Known rows, with every way that one mark hangs from another
[W [V J] [X S]]: [ -1  -4 -16  -6   1  -2   3   0   2   7   8  -6   9 -12  -1  -4  -1   5
   2   3  -2   9   0  -2  -3  -2   3 -11   5   7   0   5   6  -2   0   8
   2 -13   3  -4  -9   0  17  -5  -9  -1  -3   6  -6   9   7   5  -4  -2
  -1 -11   4  -6   2  -7 -13   8   6  -5   8  -6   4]
[U [V S] [X W]]: [ 10   2   0  -4  -4  -4  -4  -7  -7   5  13  -8  11  -6  -1  -7  12  -8
  -2   8  -4   6 -10   8 -11   6  -6 -13  10  -6  -8   6  -3   1   0  13
  -3  -9  -7 -12   2 -10  10  -5   3  -2 -17   3  -3   3   7  -3   0   4
  -3 -13   7  -5   1  -1 -11  -5   2  -9   2   7  10]
[U [X [S [V [J C]]] W]]: [  0  -5 -21  -5   1   4   4  -5  -2  16  10  -3  10  -1   7  -5  10 -13
   8  -1  -8   3   4   5   0   3  -5 -20   0  -9   2   5   1   9  -3  19
  -8  -5  -3  -4  -6  -7   9  -9   5  -5 -12   4   0   5  10   4 -12  -1
 -10 -15  13  -3  10  -4  -7   7   3   1   6   3  12]
[C [Y X]]: [11  3  4 -7 -1 -4  1 -6 10 -4  0 -3  1  0 -3 -1  5  1  5 -8  1  5 -4  0
 -1  2 -7  9  1 -2 -1 -3  0  0  1  2 -4  0 -2  7 -1  0 -7 -3 -2  5  3  1
 -8  2  7  0 -3 -5 -5  2  4  0  4  1 -3 -1  2  3 -2 -4  2]
[W [V [J [C Y]] S] X]: [  4   6 -20  -5   3  -1   0  -9  15   9   6  -5   5 -11  -1  -2   1   1
   7 -14   1   4  -6  -8  -2   0  -2  -4   0   1  -1  -1   3   3  -7   8
  -4 -14   3   5  -2  -3  16   0  -4  -2  -4  -5 -16  12   8   0  -5  -1
  -5   2  11  -9  -5  -8 -17   4  14  -6   3 -12  -1]
[Q [X S [W V]]]: [  5  -1 -12  -3   1  -3   7  -4  -9   9   4  -7   5  -6  -5  -1   5   0
   1   0   0   8   1   2  -7  -5  -4  -8   6  -2  -3   5   6   2   4  13
   2 -16  -7  -7  -6   1   9  -3  -5   1 -11   3  -4   1   2   4  -4  -1
  -6 -16   2   1   5  -4  -4   9   3  -6  13   3   8]
[C J [Y [X S]]]: [  9   1  -7  -7  -1  -6   6  -5   8   0   3   0   0  -6  -3   2   4   0
   7 -10   7   5  -2   3  -4   3 -15   4   4  -2   1   0  12   0   4   8
  -4  -3   0   8   3   1  -9  -5  -3  -1   3   3  -5   1   8   7  -1 -12
  -5 -11   5   6   2   3  -7   1   1   5   1   4   3]
[W [V J S] X]: [  3  -2 -12  -8   1  -2  -3  -6   4   4   4  -7   7 -12  -2  -4  -1   5
   0   0   1   9  -8  -2  -8  -3   7  -9   6   7  -1   4   2  -2  -8  10
   3  -9   2  -6  -6  -5  18  -1  -4   0  -1   1  -8  10   3   0   2   1
   3  -6   4  -9  -6 -12 -16   2  10 -11   6  -9   4]
[Y [X S [W [V [J C]]]]]: [  1  -1 -27 -12  -2   2   4  -3   7   9  14  -4  14  -9  -1  -2   6   3
   8  -7  -8   3  -1   2   0  -7  -9 -10  -3   2  -3   6   2   6  -4  17
  -7 -14   2  -7 -11   1   7  -3  -6   0  -2   3  -1   4  13   6 -13 -15
  -4  -9   6   0   9  -7  -4   1   6  -7   8  -3  14]
[Q [X W]]: [  4   0   0   0  -2   4   5  -6 -10   5   1  -4   1  -3  -3   0   5  -2
   1   1   1   6  -3   6  -4   3  -5  -1  -2  -9  -1   1   2   2   4   4
   3  -7  -8  -3  -1   1   2   1  -1   6  -8   4  -2   0   0   3  -1   1
  -4 -11  -3   3   2   3  -1   4  -4   0   6   7   8]
[Y [X [S [V [J C]]] W]]: [  4  -8 -21 -10  -2   7   4  -4   1   8   7  -6  15  -2   3  -5  12  -2
   8  -7 -12   4   0   0  -1  -5  -6 -12   0  -4  -1   3  -1  11  -6  16
 -12  -7  -3  -6 -11  -1   3 -11   4   3  -1   1   2   2  12   6 -13 -10
  -7  -9   9  -1   8  -6  -2   2   7  -2   7   3  17]
[J [C P [Y [X S W]]]]: [ 14   0 -25  -8  -8   2   5  -5   9   5   4   2   4   0  -4   0  10  -3
   9 -14   0  -2   0   5   6  -2 -19   1  -3 -13   4  -7   3  12   2   7
  -9  -9  -1   5   5   7  -5  -3  -2  -3 -11  -3 -13   2  16   3  -9 -12
  -9  -1   4   3   7   3  -1   2   4   9  -1   1   7]
[Y X]: [ 5 -2  0 -7 -2 -2 -3 -4  4 -4  3 -1  3 -1  0 -3  3  2  2 -1 -1  5 -5  4
 -3 -1 -3  3  1  1 -4 -1 -2 -1  1  6 -2 -2  1 -1 -5  0 -4 -2 -3  5  5  1
  1  1  3 -2 -1 -6  1  1 -2  0  3  0  3 -4 -1  3  0  1  4]
[V [J C]]: [ -9   0 -16   2   3   5   3   2   9   6   3   2   6  -3   4   0  -1  -3
   7  -7  -4  -5   4  -2  10  -1  -3  -3  -9  -3   0  -4   2   6  -5   2
  -4   1   3   0   0   2   1   4   3  -2   6  -4   0   3   4   2 -10  -3
  -4   0   4   0  -1  -2   2   3   5  -1  -1  -6   2]
[S [V [J [C P]] [W X]]]: [  3 -13 -25  -2  -6  16  -5  -2   6  11   6   7  18 -10   3  -8   5  -4
   2  -8  -6   1   2  -2   4   1  -1 -11  -5  -7   3   1  -5  10 -11   9
  -1 -13   2  -5   1   0  13  -4   3   4  -9  -1 -10   9   7  -2   3   3
  -1   0   5 -13  -2   0 -11   5  10   3   0  -6  -1]
[W [X [S V]]]: [  8  -7  -6  -5   0  -4   1  -1  -3   7   0  -2   5   5   6  -6   4   0
  -2   3  -4  12  -1   0  -9  -1   2 -10  11   2   4   7   1   2   4   7
  -1 -10   3  -2  -5  -4  10 -12  -1   0  -9   6  -3   5   3  -1   5   2
  -2  -4   6  -4   3  -6  -9   4   5   4   8   4   7]
[J [C P [Y [X W]]]]: [ 14   2 -17  -8  -8   7   2  -5  14   4   5   0   5  -3  -7  -2   7  -4
   8 -12   0  -3  -5   4   8   1 -17   6  -8 -11   1  -9  -2  11  -2   3
 -11  -7  -4   5   7   5  -4   2  -1   2  -8   0 -13   2  15  -1  -2 -11
  -4   5   1   2   6   5  -3   0   1   8  -6   1   4]
[J [C P Y]]: [  4   2 -17   4  -2   4   4  -3  14   3  -2   4  -1   0  -4   3   2  -4
   7 -15   4 -11   4  -1  14   1 -13   7  -7 -11   5 -11   4   9  -5  -1
  -7  -4   1  11  11   4  -4   4   4  -6  -6  -8 -12   4   7  -1   0   0
  -7   7   4   0  -1   5  -1   4   7   9  -6  -6  -7]
[J [C P [Y [X [W V]]]]]: [ 13   2 -21  -9  -6   4   2  -9  15   7   6  -1   7  -8 -13  -2   6  -2
  10 -14   1  -4  -4   1   8  -5 -14   4  -8  -5  -3  -6  -5   8  -7   7
  -9 -15  -3   2   3   5   2   1  -3   1 -10   0 -16   8  14  -4  -1  -9
  -4   3   2   0   7   1  -6   1   7   2  -2   0   5]
[W [V [J C]] X]: [ -4  -1 -20  -4   1   4  -2  -2  14  12   9  -2  10 -12   2  -4  -3   0
   6  -4  -4   5   0  -1   4  -1  -1  -4  -4   3  -3   0   3   1  -6   4
   1 -13   4  -1  -7  -1  19   4  -7   2   0   2  -8  13   8  -5  -3  -3
  -2   0   5  -6   0  -6 -11   7   7  -3   3  -8   5]
[J [C P [Y [X S]]]]: [  9  -1 -26  -7  -4  -1   5  -3  17   0   2   2   2   3  -1   0   5  -1
   8 -16   0  -4   2   2   8  -2 -15   3   0  -9   5 -10   8   9   3   5
 -10  -5   3   8   7   4  -7  -4  -1  -7  -5  -6 -12   4  15   2  -7  -8
  -8   5   6   0   3   0   0   4   9  11  -2  -4   1]
[W [V [J C] S] X]: [ -2   0 -23  -5   2   3  -1  -4  11  11   7  -4   9 -12   2  -2  -1   2
   4  -5  -1   5  -8  -2  -4  -3   1 -10   1   4   0   1   2   1  -6   7
  -1 -15   2  -4  -4  -6  15   2  -3   0  -1  -4  -9  10   6  -2  -2   0
   0   0   6  -9  -4 -12 -15   1  14  -8   4 -11   5]
[W [V [J [C P]]] [X S]]: [ -3  -7 -37  -4  -1   5   5   2  13  11   8   0   8  -8   1  -3  -4   2
   7  -4  -1   0   5   0  10  -6  -6  -9   0   1   3  -3  11   7  -4   8
   0 -17   9  -5  -1   2  17  -2  -6  -7  -6  -2  -9  10  12  -1  -4  -2
  -3  -4   3  -6   0  -8 -10   9  12   4   5  -8   1]

Rows
[ -4  -6 -22  -3   1   8   1  -1  -1   8   8   4  15  -4   6   0   7  -4
   3  -8 -13   1   7  -7   0  -4   2 -18   0  -3   0   8  -4  11  -6  14
  -7  -5   1  -5  -7  -2   4 -11   7  -1  -4  -6  -2   0   3   9  -9   1
  -6  -4  13  -8   1  -1  -4   4  10  -3   8  -6   2] | [X [S [V [J C] W]]]
[ -1  -1 -26  -7   1   2   1  -3   3  16  16  -2  10  -8   0  -1   7  -8
   7   0  -4   2   4   7   1   0  -7 -16  -3  -4  -3   3   6   5  -1  17
  -4 -14  -2  -4  -7  -4  14  -3  -4  -6 -11   4  -3   8  11   2 -14  -2
  -9 -16   9  -4   9  -3  -9   8   3  -6   9  -3  11] | [U [X S [W [V [J C]]]]]
[  2   0 -31  -2  -1  11   3  -4   5   7   5  -1   9 -13  -8  -1   2   2
   6  -9  -2 -10  -4  -2   6  -6  -6 -10  -5  -2  -3  -2  -1  11 -15   9
  -6 -13  -1  -9   3   1  11   3   4  -8  -7  -6 -10   3   9   2  -3  -4
  -2  -6   6  -6  -2 -10  -7   3  13  -8   0  -7   4] | [X [W [V [J [C P]] S]]]
[  3  -2   3  -4  -7   0 -11  -4  -2   6  18   1  14  -8   1  -8  10  -9
  -4   8  -6   8   0   7  -8  11  -2 -13   6  -4  -8   8  -3  -2   0  12
   1 -11  -7 -11  -1  -6   6  -3   0   1 -13   2  -5   4   2  -5   1   9
  -4  -8   3 -10   1   6  -9  -1   1  -7   1   0   1] | [U [V W] X]
[  4   2 -11  -4  -3  -4   2   0  -7   6   8  -2   6  -5  -8   1   5   2
   0   3  -5   3   0   1  -7  -5  -2  -9   4   4  -3   8  -1   2   0  10
  -2 -14  -2  -9  -5   3  10  -4  -4  -1 -12   5  -2  -2   4   5  -4  -7
  -3 -10   2   0   7  -3  -7   2   2  -9   9   4   6] | [X S [W V]]
[ 10  -4 -16  -5  -4  -3   8  -4   8  -5  -1   0   1  -7  -7   3   2   0
   6 -12  10  -3  -1   4   3   4 -17   8   5  -4   2  -5  14   4   0   4
  -4  -4   1   8   9   3  -9  -4  -1  -3  -1   3 -10   0  12   2   5 -10
  -4 -11   3   7   1   0  -3   0   3  10  -1   2  -1] | [C J P [Y [X S]]]
[  2  -5 -16  -1  -5   7  -8  -5   4  12  10   5  14 -10   4  -2   4   0
  -2  -6  -5   9  -8   0  -9   2   2 -14  -4  -6   4   2   0   4  -3  12
   2 -11   0  -5   1  -4  10  -1  -3   0  -4  -7 -11   5   7   5  -2   1
   0   0   7 -14  -8  -2 -15  -2  10  -9   3 -10   3] | [V [J C] S [W X]]
[  3   3  -1  -4   0  -5  -4  -6  -2   2   9  -8   6  -3   4  -5   6  -6
  -2   7  -3   5  -5   4  -9   6  -1 -10  15  -2  -8   4   3  -2  -1  12
  -1  -7  -4  -8   2 -12   8  -5   4  -5 -10   0  -2   6   3  -5   2   8
  -3  -7   7  -7  -4  -5 -10  -6   7  -8   1  -3   3] | [U [V S] X]
[  0   2 -22  -4   2   5   1  -5   3  10   7  -4  11 -13  -3   2   5   2
   6  -7  -6  -4  -5  -4   0  -5  -1 -11  -5   0  -4   2  -3   7 -12  12
  -7 -12  -1  -7  -2  -2  12   3   0  -2  -4  -3  -4   3   6   5  -5  -5
  -1  -5   7  -6  -2 -11  -8   0  10 -15   4  -5   7] | [X [W [V [J C] S]]]
[  1  -9 -15  -3  -2  13  -6  -3   5  13  10   5  18  -8   5  -8   7  -4
   2  -5  -9   9  -1  -2  -2   2   2 -12  -6  -5   2   6  -7   7  -7  10
  -1 -11  -2  -5  -8  -3  12  -5   1   6  -6   1  -9   8   5   0  -1   2
  -3  -1   7 -13  -2  -1 -14   3   7  -2   4  -6   5] | [S [V [J C] [W X]]]
[  7  -9  -6  -2   0   1   2  -7 -12   6   0   1   7   0   4  -1   9  -3
  -5  -1  -7  12   5   0 -11   1   3 -14   8  -4   0  10   0   2   1  16
  -1 -10  -6  -7  -5  -2   0 -14   5   2  -9   0  -2  -1  -2   7   2   9
  -6 -11   9  -7   0   0  -4   4   8   0  14   2   4] | [Q [X [S [V W]]]]
[  3   0 -10  -3   2   4   5 -10  -8   4   4 -11   6 -15  -6   0   4   4
   1  -4   0   6  -6  -3  -8  -2   1  -8   3   0  -6   3   1   3  -7  16
   0 -12 -10 -11  -5  -4  12   0   3   1  -4   1  -6   4   0   7  -4   2
  -2 -17   4  -1  -3 -10  -7   3   7 -15  12  -5  11] | [Q [X [W [V J S]]]]
[ 10  -4  -8  -4  -5   1   5  -4  12  -7  -3   1   0 -11  -7   1   2  -1
   6 -12  12  -4  -4   1   6   5 -17  12  -2  -5  -1  -8   7   2  -4   1
  -3  -2  -1   8  10   4  -9   1   0   2   2   5 -10   4   8  -3  10  -8
  -1  -5  -1   6   2   2  -4   0   1   8  -5   2  -2] | [C J P [Y X]]
[  9  -1 -11 -11  -3   2   0 -11  -2   2  10 -10  11 -15  -8  -4   7   8
   3  -2  -3   6 -13  -2  -9  -5  -1  -8   4   5  -8   6  -5   0 -10  16
  -3 -10  -5 -13  -9  -2   8  -3  -2   4   0   3  -4   4   7   5  -3 -10
   1  -9   3  -4   3 -10  -8  -5   6 -15   7  -6  15] | [Y [X [W [V J S]]]]
[ 10  -2  -7  -9  -7  -2   2  -2  -4   3   7  -4   6   0  -2   0  10   1
   1   1  -4   9  -5   6  -8  -2  -6  -6   5  -4   1   4   1   2   7  10
  -3  -6  -4  -7  -6   1  -1  -8  -6   2  -6   3   1  -2  10   5  -5 -12
  -1 -10   1   2   8   0  -3  -2  -5  -2   5   6  12] | [Y [X S W]]
[ 17  -2 -11  -8  -9   4   2  -8   7  -1   5  -1   6 -20 -17   1   7   2
   7 -12   9  -5  -8   2   3   1 -18  11  -4  -2  -5   0   1   2  -7   7
  -4 -16  -7   3   6   4   0   2  -2   5  -5   9 -15   6  12  -1  11 -15
   0 -10  -2   5   6   1  -9   1   0   2   0   4   3] | [C J P [Y [X [W V]]]]
[  2  -8 -12  -4  -7   4  -3  -1  -3   8  11   4  14 -10   2  -2   4   1
  -3   2  -4  14   0   2  -6   3   2 -13   1  -1   5   8   2   1   4  10
   4  -8   1  -7  -5   1  10  -6  -8   3  -7   1  -7   3   4   9  -6   1
   1 -11   3  -8   0   1 -14   5   2  -3   7  -7   2] | [V J [W [X S]]]
[  1  -9 -33   0  -2  11   9   3  -3   9   1  -1   9  -2   0  -2   7  -3
   9  -6  -7  -7   5  -3  10  -4  -7 -13  -3  -9   2   1   1  15 -11  12
 -10  -6   2  -5   1   4   8  -7   7  -6 -11   0  -2   0  10   5  -6  -4
  -6  -9   9   0   6  -4  -1   5   7   2   4   1   8] | [X [S [V [J [C P]]]] W]
[ -2  -8 -22  -5   5   3   4   1   5  13   2  -1   9  -1  10  -5   2  -4
   8  -4  -7   7   4  -2  -1  -1  -1 -14   2  -2   5   3   4   6  -3   7
  -5 -10   8  -2  -8  -4  13  -8   1  -1  -5   0  -3   8  10   1  -7   1
  -5  -4  11  -4   2  -8  -9   6   9   3   5  -3   7] | [W [X [S [V [J C]]]]]
[  6  -2  -8   1  -2   2   5   1   8  -5  -5   6  -3 -10  -8   3  -1  -2
   7 -12  12 -12   1  -1  10   5 -14  12  -4  -5   1  -6   9   4  -5  -2
  -2  -2  -3  10  14   5  -6   3   3  -2  -3   2 -12   1   4   0  10  -4
  -2  -6   1   6  -3   3  -5   4   2   8  -6   1  -9] | [C J P Y]
[  8   4  -7  -6  -1  -1   1  -6  18   3   3   1   2  -2   0  -1   5  -2
   9 -14   0   1  -3   1   3   1 -12   5  -5  -5  -1  -6   1   4   0   3
  -9  -1   1  12   1  -1  -7   1   0   3   2  -4  -7   5   8  -3  -7  -6
  -7   9   4   0   3   3   0  -1   4   4  -3  -2   3] | [J [C [Y X]]]
[  2   1 -11  -6   0   3   0  -5  -6   4   5  -7   8 -13  -9   2   4   6
   0  -1  -3   3  -7  -5  -6  -5   2  -9   1   4  -5   7  -5   4 -13  11
  -2  -7  -6 -11  -5  -3  13  -1   1   0  -3   1  -4   2   4   6  -4  -5
   2 -11   4  -6  -1  -9  -8  -1   7 -18   8  -6   7] | [X [W [V J S]]]
[  6 -12 -11  -9  -2   4  -1  -7  -2   2   7  -2  16  -6   4  -5  11   4
  -1  -3 -10  11   0  -3  -8  -2   1 -13   6   2  -1  10  -6   4  -9  18
  -7  -5  -3 -11 -11  -1   1 -14   3   2  -1   4  -1   1   4  10  -6  -3
  -3  -9   8  -8   3  -4  -6   0   7  -3  11  -5   8] | [Y [X [S [V J W]]]]
[  9  -9 -11 -11  -3   3   4  -5  -6   3   6  -8  13  -4  -2  -5  11   2
   5  -2  -7   8  -4   0  -5  -2  -2 -11   6   1  -2   9  -4   8  -6  14
  -9  -3  -4 -11 -12   0   5 -11   2   5  -3   9   1   0   8   9  -8 -10
  -4 -14   7   0   9  -7  -2   1   1  -3   8   4  14] | [Y [X [S [V J]] W]]
[  9   2  -4 -12  -5   1   1 -10   7   2   7  -8  11 -14 -13  -4   8   4
   8  -9  -2   6  -5  -3   1   0  -6   4  -4   2  -7   3  -6   1 -11  10
  -7  -8  -6  -2  -8   4   6   1  -4   7  -2   7  -9   7   7   5 -10 -11
  -3  -9   4   0   9  -3  -8   4   2  -8   4  -4   7] | [C [Y [X [W [V J]]]]]
[ -5  -3 -27  -3   3   2   3   1  10  14  11  -2   8  -8   4  -2  -1  -1
   7  -3  -2   7   3   0   2  -4  -3 -10  -1   3   2   3   7   3   1   7
   0 -17   7  -2  -9  -1  17  -2  -8  -5  -3   1  -6   9   8   0  -8  -3
  -3  -4   6  -6   3  -6 -13   9  10  -4   9  -7   6] | [W [V [J C]] [X S]]
[  4  -2 -11  -5  -1  -6  -1  -2   2  10   7  -2   5  -6   0  -2  -1   2
  -1   4  -1  11   0   0  -7  -4   1  -6   8   7   2   6   5  -4   6   6
   4 -17   3  -5  -7   1  15  -5 -11  -3  -9   3  -6   7   6   0   2   0
   0  -4   2  -5   3  -5 -15   5   5  -2   8   0   3] | [W V [X S]]
[ 14  -8 -15  -7  -1  -2  10  -6   6  -4  -3   0   3  -6  -3  -1   6  -1
   6 -12   6  -3   0  -3   3   2 -14   4   9  -1   0  -1   8   7  -6   9
  -9  -7  -1   4   5   1  -6 -11   6  -3  -3   4 -10   3  11   0   9  -6
  -6  -9   7   3   3  -3  -5   2   7  11   2   4   1] | [C J P [Y [X [S V]]]]
[ 15   8 -13 -10  -3  -2  -1 -14  11   6   8  -3   7  -9  -8   0  12   2
   5 -12  -1   2 -13  -2  -6  -4 -10  -1  -2  -3  -4   1  -6   5  -5  13
 -10 -14  -5   2  -1  -3   3  -2  -2   1  -6  -4 -13   6  12   0  -3 -10
  -4   2   6  -4   3  -5 -10  -5  11  -9   3  -3  10] | [J [C [Y [X [W [V S]]]]]]
[  6  -4 -16 -13  -2   0   4  -4  -1   4  11  -9  11 -11  -6  -3   7   5
   5  -1  -7   7  -3   1  -4  -5  -5  -8   3   6  -6   9   0   3  -5  16
  -4 -10  -3 -11 -12   1   9  -4  -7   4  -2   5  -1   4  10   9 -10 -11
  -3 -14   2   0  11  -6  -6   1   2  -8   9  -1  15] | [Y [X S [W [V J]]]]
[ 13  -2 -15  -8  -3   0  -3  -9   8   7   8   7  10   0   3  -3  16  -4
   3 -14  -9   5   2  -5  -6   1  -7  -6   3  -4   2   6  -3   8  -1  15
 -12  -9  -5   6  -3  -2  -4 -13   4   2  -8  -5 -11   1   9   6  -5  -4
 -11   2  12  -7   6   4  -7   0  11   3   5  -2   5] | [J [C [Y [X [S [V W]]]]]]
